Every row comes from one small tree of marks. The marks that hang from a mark follow it in brackets, in alphabetical order. Every link used is in the known rows. Which tree was each row made from?
(in the rows, 128 means zero)
Known rows:
bapes(somir): [139 129 143 114 131 107  94 137 132 156 130  97 112 119 109 120 151 127
 107 128 114 117 134 117]
vutasi(foriz(febo(febugo) kedulog) ranef(somir(nasopa(mufiro)))): [151 132 157 103  96  93  97 151 131 145 142  78 113  83 140 107 205 117
  95  94  62 127 130 122]
bapes(sogos somir(nasopa)): [143 156 129 119 121 114 102  95 120 168 111  86 105 116 118 123 171 140
  98 123 108  95 143 133]
vutasi(foriz(febo(febugo(disob marub))) ranef(somir(nasopa))): [124 142 172 116  96 146 108 171 109 146 134  48 101  91 135 107 208 103
  85  83  82 117 142 128]
febo(febugo): [137  94 167  99 127  94 110 174 152 146 128 102 119 102 119 127 157 122
 119 104 136 163 135 123]
pudigav(marub(febugo)): [130  82 143 123 124 126 110 199 189 136 132  91 122  93 113 104 171 140
 105 119 127 142 133 129]
vutasi(foriz): [146 125 148 115 100 105  90 156 138 148 139  89 100  93 120 133 168 126
 116 120 108 142 115 131]
foriz(febo(febugo(marub)) kedulog vutasi(ranef(somir(nasopa)))): [139 133 149 107 146  98  89 149 161 172 147  91 106 112 110  80 192  76
  83  78  67 107 199  82]
ranef(somir(nasopa(mufiro)) vutasi): [ 97 123 123 126 125  84  94 162 143 145 139 116 105  82 117  83 152 136
  66 110 120 132 141 122]
vutasi(foriz(febo(febugo) kedulog) ranef): [176 124 168 103 112  98  87 156 138 162 140  81 112  92 138 126 194 101
 121  97  63 144 133 116]
foriz(vutasi): [128 111 135 121 141  88  83 149 163 168 151 104  94 109  92 101 153  94
 107 108 117 135 169 105]
febo(febugo(disob marub)): [121 103 173 110 107 138 108 175 131 144 103  89 120 106 123 122 159 123
  86 107 129 153 164 124]
foriz(febo(febugo) kedulog): [159 101 136  96 124  76 102 148 163 171 124 118 142 104 116 122 173  93
 125  98  91 141 155  93]
vutasi(foriz ranef(somir)): [145 138 166 114 126 127  89 195 126 132 153  74  90  98 129 119 169 118
 116 116  81 132 119 141]
ranef(somir(nasopa) vutasi(foriz(febo(febugo(marub)) kedulog))): [115 156 139 120  99 102  96 160 146 150 137 101 106  86 122  99 179 119
  68  89  93 113 146 106]
marub(febugo(disob)): [114  88 160 121 104 127 121 189 158 146 104  74 134 107 118 132 149 119
 123 119 124 149 141 119]
kapu(foriz(febo kedulog vutasi(ranef))): [166 136 131 102 163  88  79 184 162 173 155  88 109 108 100 122 193  68
 112 110  77 120 159  98]
sifa(disob febugo): [ 99  91 148 117 131 100  91 156 136 141 146  79  88  88 107 152 133 120
 146 141 102 154 134 151]
vutasi(ranef): [153 110 159 111 167 112  87 173 128 156 137  85 102 106 126 114 158 107
 126 115  96 149 142 123]
kapu(foriz(febo(febugo(disob marub)) kedulog vutasi)): [144 130 140 101 124 104  93 185 163 166 133  89 119 108  98 127 193  78
  86 106  97 123 173  99]
kapu(foriz): [149 127 141  99 150 104  99 207 145 143 138  87 111 104 109 145 171 112
 117 131 127 139 115 127]
pudigav(marub(febugo(disob))): [118  80 143 128 106 139 115 196 176 135 115  85 131  89 108 107 169 136
  98 116 126 147 149 132]
sifa(febugo): [120  90 139  91 138  99  95 163 157 146 107  89 105 108 119 135 149 115
 132 136 117 154 126 142]
pudigav(marub): [139  96 127 121 135 118  94 174 164 143 137 109 115  88 103  98 170 133
  97 117 122 143 146 132]

Write each row's tree:
[162 130 128 111  96  90  86 136 148 166 134 101 119  95 119 131 182 105
 119 112  75 127 131 107]	vutasi(foriz(febo kedulog))
[140 123 145 104 142  77  94 145 164 173 150  95 116 105 102  87 188  70
 104  72  72 119 192  84]	foriz(febo(febugo) kedulog vutasi(ranef(somir(nasopa))))
[136 137 159 115 110 111  92 162 116 132 147  66  90  84 137 106 187 135
  93 111  85 129 115 143]	vutasi(foriz ranef(somir(nasopa(mufiro))))
[104  99 145 102 118 142  94 164 137 145  82  77 106 112 122 130 152 117
  99 139 110 144 155 143]	sifa(febugo(disob marub))
[158 145 144  99 168  92  81 209 163 144 154  91 103 112  96 126 170  93
 110 123  85 125 153 113]	kapu(foriz(kedulog vutasi(ranef(somir))))
[146 132 139 123 112  82  72 153 153 161 136 120 104  87 120 122 148 126
  98 117  94 151 134 116]	ranef(vutasi(foriz(kedulog)))
[144 136 151 117 121 128  92 188 127 151 159  72  96  98 127 110 187  93
 115 103  70 117 125 129]	vutasi(foriz(febo) ranef(somir))
[120 117 148 129  84 104  91 161 140 170 134 101 109  79 121 116 167 102
  87  94 110 152 141 122]	ranef(vutasi(foriz(febo(febugo(disob)))))
[161 120 146 103  86  86  95 144 153 160 133 100 122  91 124 134 185 109
 118 103  86 139 129 110]	vutasi(foriz(febo(febugo) kedulog))
[164 127 149  94 153  83  89 192 167 167 153  87 112 105 105 125 197  72
 110 100  87 132 157 102]	kapu(foriz(febo(febugo) kedulog vutasi(ranef)))
[120 130 147 120 160 101  87 160 145 156 156  81  86 107  98  86 166  91
 101  95 100 122 173 110]	foriz(vutasi(ranef(somir(nasopa))))
[141 123 117 116 142  72  78 128 159 179 153 103 110 101 104  73 186  77
  90  94  56 108 190  87]	foriz(febo kedulog vutasi(ranef(somir(nasopa(mufiro)))))
[155 125 136  94 137  76  94 185 176 167 149  98 119 105  96 130 191  78
 107 103 102 129 154  98]	kapu(foriz(febo(febugo) kedulog vutasi))
[114 134 129 119  81  73  94 149 150 150 141 112 112  71 126  93 180 130
  63  96  93 127 134 117]	ranef(somir(nasopa(mufiro)) vutasi(foriz(febo(febugo) kedulog)))
[146 114 136 110 127  86  84 138 179 184 141 114 113 115 103  94 179  77
  89  92  84 120 196  78]	foriz(febo(febugo(marub)) kedulog vutasi)
[155 143 153 108 111  95  85 151 124 131 137  80 104  86 136 112 184 139
  98 116  63 130 126 131]	vutasi(foriz(kedulog) ranef(somir(nasopa(mufiro))))
[142 141 123 121 104 103  97  85 120 166 113  93 105 107 129 111 175 155
  78 135 105 101 138 142]	bapes(sogos somir(nasopa(mufiro)))
[148 127 124 114 157  87  76 156 167 179 157 108 111 114  96  86 172  61
 111  95  54 109 193  85]	foriz(febo kedulog vutasi(ranef(somir)))
[160 119 126 116 156  79  71 132 163 193 151 105 109 110 102  91 177  61
 115  94  57 121 192  81]	foriz(febo kedulog vutasi(ranef))
[131 130 154 110 165 116 101 176 121 140 137  75 104 103 120 103 166 113
 116 102  99 128 143 122]	vutasi(ranef(somir(nasopa)))
[123  97 140 115 122  84  98 149 171 184 157 101 105 104  98  93 179  67
 103  81 116 132 174  95]	foriz(febo(febugo) vutasi)
[105 102 147 120 110 102 103 150 141 171 147  78 108  91 108  73 195  72
  76  74  96 127 189 110]	foriz(febo(febugo(disob)) vutasi(ranef(somir(nasopa(mufiro)))))
[139 112 140 106 130  68  90 138 165 171 151 101 115  97 110  77 192  82
  88  81  69 123 187  92]	foriz(febo(febugo) kedulog vutasi(ranef(somir(nasopa(mufiro)))))
[131 125 132 131 106  96  80 157 147 176 148 107  98  85 121 110 166 102
  93 105 103 139 131 116]	ranef(vutasi(foriz(febo)))
[147 106 150 111 127  88  86 140 157 184 133  97 124 103 102  99 180  61
 106  80  69 139 205  89]	foriz(febo(febugo(disob)) kedulog vutasi(ranef))
[143 138 140 111 161  80  78 145 156 156 144  99 104 109  95  94 162  97
 107 100  73 122 186  95]	foriz(kedulog vutasi(ranef(somir(nasopa))))
[146 125 150 108 148 103  83 169 170 170 153 102 106 118 110  83 181  71
  89  87  62 113 199  86]	foriz(febo(febugo(marub)) kedulog vutasi(ranef(somir)))
